Known rows, with every step that occurs:
A -> T -> K: [  6  -7   6  -9 -17   6 -10  -6 -25   7  21  38  45 -34 -20  -2   9  24
   6  27  -4  12  -9  -7   7   3  -6  18 -13]
J -> V -> P -> F -> K: [-32   9  11  26  12  18  20  10  18 -13  -3 -69   6  20  -3 -27 -35  21
   8 -26  11   0  -4  10   0   2   3 -19 -11]
A -> T: [  6   1  -4 -18  -8  -3 -13 -13 -18   8  24  24  10 -23   0  -2  23   8
   8   5 -23  10  -9  -8  -5  16 -21   7  11]
V -> P: [ -3 -15  -9  10  27  18  18 -21   0 -19  20  -5 -31  -2  -9 -13   0 -16
   3 -17 -20 -10 -16   0  10  -5   0 -13  17]
A -> J -> V -> P -> K: [-21 -11  18  14  20  27 -18  27  33  17 -14 -55  54  15 -12   1  -3  18
 -26 -19  -2  -3  10   4  16  33  -2   2 -16]
F -> P -> K: [ -9   4  -3   2  15  13 -14  30 -43   5  -9  14  18   5  -8  16 -24   0
   0 -26 -20  19 -35 -24  -4  33  18   9  -5]
K -> F: [ 24   2  -8   3   2  -4  10  -6  -7   2 -14  25 -14   4 -12  24   6 -10
  -6  -5  -7  16  -5   7 -25 -10  -5   3  22]
V -> P -> K: [-19 -16  -3  15  20  29 -13  -5  -9  -3  -6 -11   3   3 -16  -8 -16  -7
  -2 -17 -24   5 -16 -14  12  -5  -4  -7   8]
A -> J -> V -> P -> F -> K: [-23   9  10  27  24  -1   7  23  49   6  -3 -83  38  27  10 -15 -21  34
  -3 -21  21 -13   4  28   0  26  11 -17 -24]
V -> J -> A -> T: [ -4  16 -21 -10  32   6  19 -30 -14  22  33  22 -38 -40   7 -15  49   8
  10  17  -5 -26   5  15 -21  25 -22 -13   1]
K -> A -> G: [  8   6   8  -8 -22   2  21 -19  -8 -12   9  17 -48   9  -7   6   7 -22
  17  -5   3 -13  14 -18  21 -23   7  14   9]
K -> A -> J -> V -> P: [  5  -8   8   8  -7  14   6   0  50   1 -14 -46   6  28  12  -2  19  -9
  -3 -28   6 -24  24  19  38   5  -2  17 -10]
V -> J: [  8   9 -21  18  16   5  13 -23  -1 -23  11   6 -57 -19 -19 -11  10   1
   4  -1 -11 -11  -1  15 -18  13   0   0   3]
P -> F -> K -> A -> J -> V: [ -5  30   9  17 -31 -19  -5  26  49   4 -37 -58  35  36  22   3 -13  20
  13 -24  28   1  13  28   7  10  11  18 -33]
J -> V -> P -> K -> F: [ -9 -14  19  16   7  38  -6  17   6  24 -40 -31  28  23 -21  10 -17   7
 -23 -17  -1  14  18  -6   1  -8 -17   1   8]
P -> K -> T -> A -> J: [  5 -19  -2 -15   0 -42 -59  10  20  19  -9  24  24   2  12  12  11 -11
 -34  18   7   9  -3  -2  -8  -6  -3   0   2]
T -> A -> J -> V: [  7  -9  15  -6   9 -29   7   7  43  -7  18 -25   9  -4   0  -1  39   6
 -33  -8  18  -6  12  15  -4  40   0  -2 -14]
A -> T -> K -> P: [ 31  -8  -8 -17 -38  21 -11   2 -35 -12   3  28  49 -31  -1   1  -1  18
  12  39 -26  12  16 -15  13   7  -5  20   0]
A -> J -> V: [ -1   8  15   1   4   1   6  18  32  -4   3 -27  29   5 -11  13  14  14
 -23 -14   0   2   3  17  -6  44   4  11 -10]
V -> P -> F -> K -> T: [-19  -2 -11  14   8  -8 -14  -4   5  -3  -4 -14 -15  22  17 -20 -43  -7
  11  -1   5   0 -18   7  -6 -48   2 -23  13]
F -> K -> T -> A -> G: [  0  -2  17 -22 -10 -48   3 -19  -5   1  41  34 -58  -2  -3  -8 -21 -12
  -3  43  36 -13  13   1 -12 -38   0  -9  22]
J -> A: [-15  14  -7  -6  33  12  40 -12 -11 -10  20  24 -34 -17  -4  10  23 -20
   4 -12 -11  -4 -28   6 -18   9   0 -17  11]
P -> F -> K: [-15  23  -9  19   1 -14   6   3  -1 -17  -2 -19  -3   6   1  -6 -31  13
  19 -13   1  16 -27   8 -22   0  11 -12  -6]
V -> P -> F -> K: [-20   3 -11  27  23   2  13  -8   7 -13   6 -40 -13  13   6 -25 -32   9
  20 -19   0  -5 -22   9  -3 -12   8 -27  -1]
P -> F -> K -> A -> G: [ -9  26   6   9 -24 -15  17  -4   0  -5  -6 -18 -31  24   7  -6 -26   1
  34  -5  22  -7   9  -9   8 -30  17   1 -11]
K -> A -> J -> V: [ 11  13  11   1 -28  -1   0  10  43  -2 -23 -24  16  21   6  13  21  -5
  -4 -22   5  -4  19  18  19  17   0  32 -15]

Rows:
[ 10   1   5 -15   8   7  19  -7 -25  44   2  54  39 -28  -6  21  29  16
   1  35  17   0   2   9 -13  -8 -16  -1  -5] | J -> A -> T -> K -> F
[ 15   5 -27   3 -10  15   1  11 -16 -43 -21 -18  -1   2  21   1  -6  -5
   6 -17 -37  21  -8 -23 -11   9  18 -16   7] | K -> P -> F
[ -2   8  15  16 -18   3  13   0  57   9 -15 -57   6  35   9  -7 -16   5
  17 -13  24 -28  27  44  30   1  -5  23 -10] | F -> K -> A -> J -> V -> P
[ -6  -3   3  18   0   9  -2  13  53  -1 -28 -69  25  37  30 -10  19   0
  -4 -44  10 -14  15   6  33   5  10  -4 -29] | K -> A -> J -> V -> P -> F
[ -6   6  13  -9 -11  10  -5  20 -42  14 -12  14  -9  22   1  17 -19 -11
  17 -19  -1  -5  -1 -42  28   4  24  22 -10] | F -> P -> K -> A -> G
[ 23  -6   3  12  -9   4  13  -1 -13   2 -20  38  21  -6 -33  26  -9   7
  -7  16  10  17  -5   8 -12 -20   8  12  -3] | T -> K -> F
[ -3 -19  -1 -14 -12 -26 -46  -1 -11   1 -10  39  -8  -6   2   0  -3 -24
 -24  14  -1  25 -11 -20 -10 -32 -11  -1  15] | P -> K -> T -> A
[ -8  20 -23  10  45  13  42 -27  -2  -9  19  13 -72 -27  -8  -8  30 -10
   6   0  -2 -25  -6  21 -26  17  -1 -20   0] | V -> J -> A
[ 26   4  -9  -2  18  -5  16  14 -31  12 -10  27 -11  15   2  31  -4  -8
   0 -20  -8   6 -21   0 -20  16  14   4  15] | K -> F -> P
[  3   4 -16 -17  -2  25   9  15 -36  -1  -4  12  53 -31  27  -3  18  18
  13  24 -12   7   1 -20   0   9   7 -21 -20] | J -> A -> T -> K -> P -> F
[-15 -13  19  -5 -37  35 -33   4   3  30 -25 -29  40  11   8 -18   5   4
   6 -14 -11   5  30 -20  44 -11 -36  27  -6] | J -> V -> P -> K -> A -> T
[ 15  -1  -3 -11  -6 -65 -23  -6  35  12  17  20 -11   4  17   2  -6  -7
  -9  34  29 -10   0  36 -18 -12  -3   1  12] | F -> K -> T -> A -> J
[-15 -38  16 -16  17 -10 -26 -14 -12  13  24  16 -34   3  -3 -18  -4 -24
 -25  24  14 -15  16 -37  17 -46  -5 -24  17] | V -> P -> K -> T -> A -> G
[  2 -13  12 -14  16 -25  25 -24  -9 -18  51  17 -55 -17 -15 -10  25 -11
 -11  11  15 -15   6 -22  -1   2   8 -19   8] | T -> A -> G
[ -4   2  -8  -1 -10 -54 -20  -5   6 -10   3  10 -24   5  24 -16 -19  -9
  -1  13  23  12 -17   4 -24 -38   3 -21   6] | P -> F -> K -> T -> A
[ -9   0  -4 -12  -1   1 -40  33 -45  16 -20  38  15  13   4  22 -35 -15
  -9  -9 -20  23 -32 -24  -7  -3  13  13  10] | F -> P -> K -> T
[ 26  -6 -11   2 -26  27  15   7 -24 -42 -12  20  18 -18 -15   8 -21   1
   7  21 -22  14   3  -8   8  -1  17  13   1] | T -> K -> P
[-14  18  -5   1  52  14  58 -29 -13   0  44  12 -85 -26 -18  -8  30  -4
   3  14  15 -43  14   5 -18  15   9 -29  -1] | V -> J -> A -> G
[ 18 -13  -7  -6  20 -44  -3 -10  32  -8  26   5 -11 -11   7   3  40  -6
 -19   1   9 -11  -6  15  -8  28   5 -10  -5] | T -> A -> J
[ 10 -17  -5 -19  -6 -36 -16 -20  -2 -15  15  44 -44  -9   8  -4  15 -34
 -20  14   3   9 -10  -5 -12 -32  -7  -8  24] | K -> T -> A
[-31 -12  20  15   9  45  -4  13   4  -2 -15 -41  20   8 -25 -11 -18   6
 -15 -24 -13  11   3 -14  14   7 -10   0  -3] | J -> V -> P -> K
[  2   3  -3 -14 -49   4 -49  -4 -17  26 -27  21  30  -3  11   3   8  -2
  19  -2 -22  20   6 -21  20 -14 -26  36  -2] | P -> K -> A -> T
[ 28  -8   5  -8 -19  -1 -12  -3 -22  32  -6  48  53 -21 -17  18  11  25
  -1  34   7  16   8   1  -6 -12 -15  18  -2] | A -> T -> K -> F
[ 13   2  -9 -25  -9  29  20   1 -35   0  10  35  35 -38  10   4  19   8
  14  41 -16  -2  10  -7   6  11  -7   0  -2] | J -> A -> T -> K -> P
[ 20  17 -15   1 -27   6  16  -1 -10 -33  -8  -4 -17   0   2   2 -41  -1
  26  15 -22   8   6  16 -12   6   2  11  27] | F -> K -> P
